Each row was made from one walk, in order. Every step used is in the known rows, and no mark comes twice. Write each row's walk.
Known rows:
M K D: [ 0.42 -0.05 -0.25  0.04  0.21  0.31 -0.21 -0.09 -0.29  0.06  0.31  0.54
 -0.37  0.45 -0.06  0.11  0.18  0.21  0.29 -0.49 -0.31 -0.18  0.19 -0.11]
C X P V K D: [ 0.06 -0.01  0.20  0.00  0.08  0.06 -0.25  0.19 -0.10  0.10 -0.06 -0.28
  0.02  0.15  0.08  0.16 -0.11  0.09  0.05 -0.13 -0.05 -0.04  0.12  0.08]
P V K R: [-0.02 -0.03 -0.29 -0.11  0.46 -0.30 -0.05  0.07  0.21  0.05  0.10  0.04
  0.07 -0.01 -0.11  0.03 -0.09  0.25 -0.07  0.02 -0.09  0.00 -0.10 -0.26]
M K T C V: [ 0.13  0.14 -0.09  0.20 -0.11  0.00  0.39  0.22 -0.16 -0.27 -0.06  0.19
 -0.21  0.21  0.02  0.07  0.03  0.00  0.08 -0.43 -0.11 -0.18  0.08  0.08]
L K T C X: [ 0.18  0.05  0.05  0.16 -0.22 -0.23  0.32  0.18  0.16 -0.01  0.06 -0.01
  0.04  0.09 -0.13 -0.07  0.28  0.04  0.09 -0.07  0.16 -0.18  0.20  0.33]
J X P V K T: [-0.17  0.18  0.11 -0.02 -0.08 -0.18 -0.24  0.03  0.08  0.21  0.01 -0.18
  0.05 -0.03  0.07  0.32 -0.05 -0.19 -0.21 -0.13  0.07  0.11 -0.15  0.12]
M K Z: [ 0.52  0.25 -0.34 -0.08  0.17 -0.01 -0.11 -0.11  0.04  0.11  0.43  0.68
 -0.03  0.18 -0.14 -0.08  0.36 -0.11  0.33 -0.18 -0.31 -0.15 -0.04  0.04]
P V K: [ 0.03 -0.10 -0.10  0.03  0.16 -0.06 -0.13  0.06  0.06 -0.09  0.13 -0.14
  0.13 -0.16  0.14  0.02  0.04 -0.09 -0.08  0.12 -0.03  0.15  0.17 -0.35]
P V: [-0.11 -0.35 -0.10 -0.01 -0.01 -0.02 -0.03  0.00  0.25 -0.18  0.15  0.02
  0.05 -0.14  0.31  0.08  0.00 -0.08 -0.04 -0.17 -0.13  0.01 -0.01 -0.38]
T C X P V: [-0.44 -0.23  0.12 -0.20 -0.27  0.08  0.22  0.13  0.24 -0.20 -0.30 -0.35
  0.18 -0.25  0.24 -0.04 -0.34 -0.14 -0.03  0.12  0.22 -0.08 -0.20 -0.17]
L K D: [ 0.34 -0.22  0.07  0.05  0.12 -0.04 -0.21 -0.01 -0.12  0.27  0.35  0.41
  0.01  0.17 -0.12  0.19  0.30  0.27  0.17 -0.20 -0.24 -0.04  0.43  0.00]
G K R: [-0.04  0.00 -0.34  0.00  0.38 -0.29 -0.04 -0.04  0.13 -0.08  0.25  0.36
 -0.19  0.37 -0.15  0.02  0.15  0.24  0.37 -0.18 -0.40 -0.01 -0.08 -0.22]
X P V K: [-0.21 -0.03  0.01 -0.18  0.12  0.08 -0.19 -0.05 -0.07 -0.05 -0.06 -0.12
  0.24 -0.27  0.15  0.04 -0.23 -0.09 -0.07  0.31  0.03  0.24 -0.03 -0.31]
M K X P: [-0.09  0.07 -0.06 -0.40  0.30  0.48 -0.20 -0.56 -0.33 -0.02 -0.17  0.47
 -0.26  0.05 -0.02  0.03  0.01  0.15  0.20 -0.12 -0.24  0.05 -0.34  0.02]
C D: [ 0.29 -0.12 -0.34 -0.08 -0.08  0.21  0.16  0.01  0.15  0.03  0.01  0.06
  0.03  0.26  0.16 -0.24  0.11  0.13 -0.21 -0.19 -0.22 -0.19  0.40 -0.12]
J X P V K T C: [-0.34  0.09  0.28  0.03 -0.20 -0.06  0.05  0.20  0.08  0.20 -0.24 -0.33
  0.06 -0.24 -0.13  0.24 -0.22 -0.16 -0.30  0.13  0.39 -0.06 -0.05  0.07]
T C L K: [ 0.22 -0.13 -0.15 -0.02 -0.32 -0.09  0.26 -0.02  0.03  0.01  0.34  0.09
  0.13 -0.04 -0.13 -0.27  0.10 -0.16  0.05  0.41  0.20 -0.04  0.27 -0.14]
C L K: [ 0.36 -0.08 -0.31 -0.11 -0.22 -0.16  0.05 -0.18  0.04  0.03  0.55  0.23
  0.12  0.13  0.03 -0.24  0.24 -0.19  0.12  0.21 -0.05  0.09  0.17 -0.12]
K G: [ 0.32 -0.29 -0.39  0.14  0.12  0.25 -0.12 -0.33  0.21  0.17  0.03  0.44
 -0.01 -0.01 -0.04 -0.17  0.33  0.34  0.06 -0.19 -0.20 -0.02 -0.26  0.06]
T C X P V K: [-0.28  0.01  0.11 -0.14 -0.08  0.04  0.12  0.20  0.04 -0.11 -0.29 -0.47
  0.25 -0.29  0.06 -0.08 -0.29 -0.14 -0.07  0.40  0.29  0.05 -0.01 -0.16]
C L: [ 0.30 -0.10 -0.36 -0.03 -0.25  0.08  0.12 -0.08  0.07 -0.10  0.41  0.15
 -0.13  0.31  0.18 -0.46  0.08 -0.18  0.00  0.03 -0.02 -0.03 -0.06 -0.11]
J V K: [ 0.01 -0.01 -0.13 -0.01  0.10  0.01  0.03  0.20  0.01  0.24  0.01 -0.15
  0.15  0.07 -0.11 -0.25  0.25 -0.12 -0.11  0.06 -0.12  0.15  0.12 -0.26]
J X P V K R: [-0.34  0.03 -0.22 -0.42  0.24 -0.28 -0.08  0.07  0.29  0.31 -0.08 -0.15
  0.21 -0.02 -0.15  0.13 -0.26  0.08 -0.18  0.12  0.05  0.05 -0.39 -0.21]
X P V: [-0.37 -0.27  0.02 -0.25 -0.05  0.13 -0.09 -0.13  0.12 -0.12 -0.05  0.01
  0.18 -0.26  0.32  0.11 -0.31 -0.09 -0.03  0.04 -0.05  0.12 -0.22 -0.33]
G K: [ 0.02 -0.05 -0.17  0.15  0.06 -0.07 -0.13 -0.08 -0.02 -0.24  0.30  0.21
 -0.16  0.25  0.11  0.01  0.31 -0.10  0.41 -0.10 -0.38  0.12  0.20 -0.30]

Which walk is each row?
[-0.29 -0.21  0.33 -0.19 -0.16  0.08 -0.04 -0.28  0.02 -0.06 -0.18 -0.21
  0.01 -0.40  0.06  0.17 -0.22 -0.15 -0.07  0.19  0.14 -0.03 -0.14 -0.01]  T C L K X P V
[ 0.06  0.00  0.15  0.20 -0.18 -0.29  0.40  0.28 -0.02 -0.09 -0.02  0.09
  0.09 -0.01 -0.03  0.14  0.13  0.05 -0.01 -0.19 -0.04 -0.04  0.28  0.17]  L K T C V
[-0.06 -0.05  0.35  0.06  0.00  0.12 -0.07  0.33 -0.11  0.09 -0.24 -0.41
  0.01 -0.02 -0.06  0.13 -0.23  0.09 -0.04  0.05  0.18 -0.15  0.19  0.07]  T C X P V K D
[-0.27  0.02  0.23 -0.15  0.23  0.22 -0.30 -0.43 -0.23 -0.09 -0.17  0.21
 -0.26  0.05  0.02  0.13  0.11  0.07  0.32 -0.08 -0.37  0.16 -0.17  0.06]  G K X P
[-0.12  0.09  0.19 -0.29  0.36  0.30 -0.24 -0.36 -0.30  0.13 -0.27  0.15
 -0.05 -0.12 -0.10 -0.09  0.02  0.21 -0.03  0.21 -0.09  0.20 -0.15  0.14]  V K X P
[-0.02  0.14  0.13  0.14 -0.33  0.03  0.07  0.04 -0.11 -0.10  0.01 -0.25
 -0.09 -0.07  0.00 -0.08 -0.38 -0.26 -0.18  0.24  0.41 -0.08 -0.06  0.13]  X P V K T C L
[-0.28  0.05  0.25 -0.27  0.27  0.27 -0.19 -0.20 -0.20  0.30 -0.42 -0.08
  0.00 -0.09 -0.15 -0.09  0.06  0.07 -0.11  0.05 -0.15  0.17 -0.23  0.10]  J V K X P
[ 0.04 -0.08  0.18  0.03  0.39  0.05 -0.25 -0.19 -0.01 -0.03 -0.11 -0.11
 -0.17 -0.19  0.05  0.13  0.26  0.10 -0.10 -0.12 -0.18  0.07  0.03 -0.01]  P V K X
[-0.05  0.17  0.14  0.09  0.10 -0.06 -0.27 -0.09 -0.12 -0.02  0.03  0.03
  0.02 -0.09  0.10  0.24 -0.14 -0.03 -0.09 -0.07  0.01  0.15 -0.04  0.12]  X P V K T
[ 0.05 -0.13 -0.18  0.04  0.17  0.23 -0.35 -0.33  0.07  0.17 -0.20  0.05
  0.20 -0.32  0.01  0.09 -0.03  0.18 -0.01  0.11 -0.05  0.16 -0.32 -0.03]  X P V K G
[ 0.06  0.09  0.13  0.29 -0.15 -0.19  0.23  0.34  0.18 -0.15 -0.10 -0.40
 -0.04  0.00  0.01 -0.01  0.07 -0.06 -0.09 -0.09  0.24 -0.20  0.12  0.20]  P V K T C X
[ 0.44 -0.23 -0.34  0.18 -0.21  0.09  0.05 -0.29  0.17  0.22  0.16  0.24
  0.10 -0.11 -0.25 -0.19  0.27  0.13  0.08  0.19  0.10 -0.10 -0.05  0.12]  T C L K G
[ 0.12  0.12  0.12  0.28  0.06  0.02  0.15  0.17 -0.13  0.04 -0.02  0.11
 -0.11 -0.06 -0.26 -0.09  0.06  0.13 -0.14  0.14  0.26 -0.07  0.26  0.15]  V K T C
[ 0.18  0.10 -0.16  0.00  0.11 -0.11  0.17  0.25 -0.12 -0.10  0.05 -0.05
  0.16  0.12  0.12 -0.19  0.16 -0.01 -0.03  0.05 -0.19  0.21  0.21 -0.12]  C V K
[-0.40  0.03  0.27  0.15 -0.28 -0.13  0.01  0.10  0.12 -0.32 -0.17 -0.35
 -0.06 -0.01  0.21  0.30 -0.19 -0.23  0.23 -0.18  0.02 -0.08 -0.11  0.06]  G K T C X P V
[-0.23  0.08  0.31  0.13 -0.03  0.06  0.01  0.09 -0.12 -0.02 -0.22 -0.12
  0.03 -0.30 -0.10  0.16 -0.30  0.00 -0.18  0.20  0.32 -0.01  0.05  0.07]  X P V K T C
[ 0.25  0.02 -0.07  0.25 -0.36  0.04  0.28  0.06  0.00 -0.08  0.23  0.09
 -0.29  0.22 -0.05 -0.32 -0.02 -0.11 -0.12 -0.02  0.26 -0.24  0.03  0.20]  K T C L
[ 0.01  0.25  0.10  0.08 -0.02 -0.16 -0.15  0.04  0.00 -0.06 -0.02 -0.20
  0.04  0.06  0.16  0.14 -0.05 -0.08 -0.03 -0.15  0.04  0.08 -0.09  0.27]  C X P V K T
[ 0.13  0.08 -0.37 -0.16  0.52 -0.20  0.02  0.04  0.06  0.16  0.15  0.29
  0.03  0.17 -0.29 -0.21  0.04  0.39 -0.02  0.14 -0.08  0.04 -0.06 -0.12]  V K R
[-0.34 -0.07  0.24 -0.01 -0.28 -0.02  0.15  0.11  0.19 -0.17 -0.24 -0.27
  0.04 -0.15  0.20  0.13 -0.30 -0.10 -0.05 -0.12  0.21 -0.13 -0.22  0.13]  K T C X P V
[-0.11 -0.05  0.25 -0.28 -0.09  0.21  0.03 -0.37 -0.19  0.11 -0.16  0.11
 -0.02 -0.20 -0.18 -0.10 -0.07  0.02  0.01  0.34  0.13  0.00 -0.11  0.18]  T C L K X P
[ 0.29  0.28 -0.02  0.26  0.09 -0.23  0.05  0.19 -0.17 -0.06  0.12  0.09
 -0.05  0.26  0.08  0.02  0.21  0.05 -0.05 -0.31 -0.19  0.11  0.16  0.27]  C V K T
[-0.10  0.26  0.15 -0.07 -0.13  0.08  0.19  0.13 -0.13  0.02 -0.27 -0.13
  0.09  0.04 -0.13 -0.20 -0.16  0.05 -0.01  0.25  0.31 -0.02 -0.06  0.33]  V K T C X P
[-0.12  0.15  0.10  0.03 -0.51 -0.09  0.10  0.15  0.09  0.13 -0.01 -0.46
 -0.06  0.01 -0.04  0.00 -0.29 -0.42 -0.30  0.17  0.47 -0.13 -0.17  0.14]  J X P V K T C L
[-0.05  0.09  0.17  0.42 -0.17 -0.23  0.30  0.32 -0.07 -0.33 -0.07 -0.04
 -0.20  0.22  0.06  0.16  0.13 -0.06  0.19 -0.37 -0.21 -0.08  0.22  0.12]  G K T C V
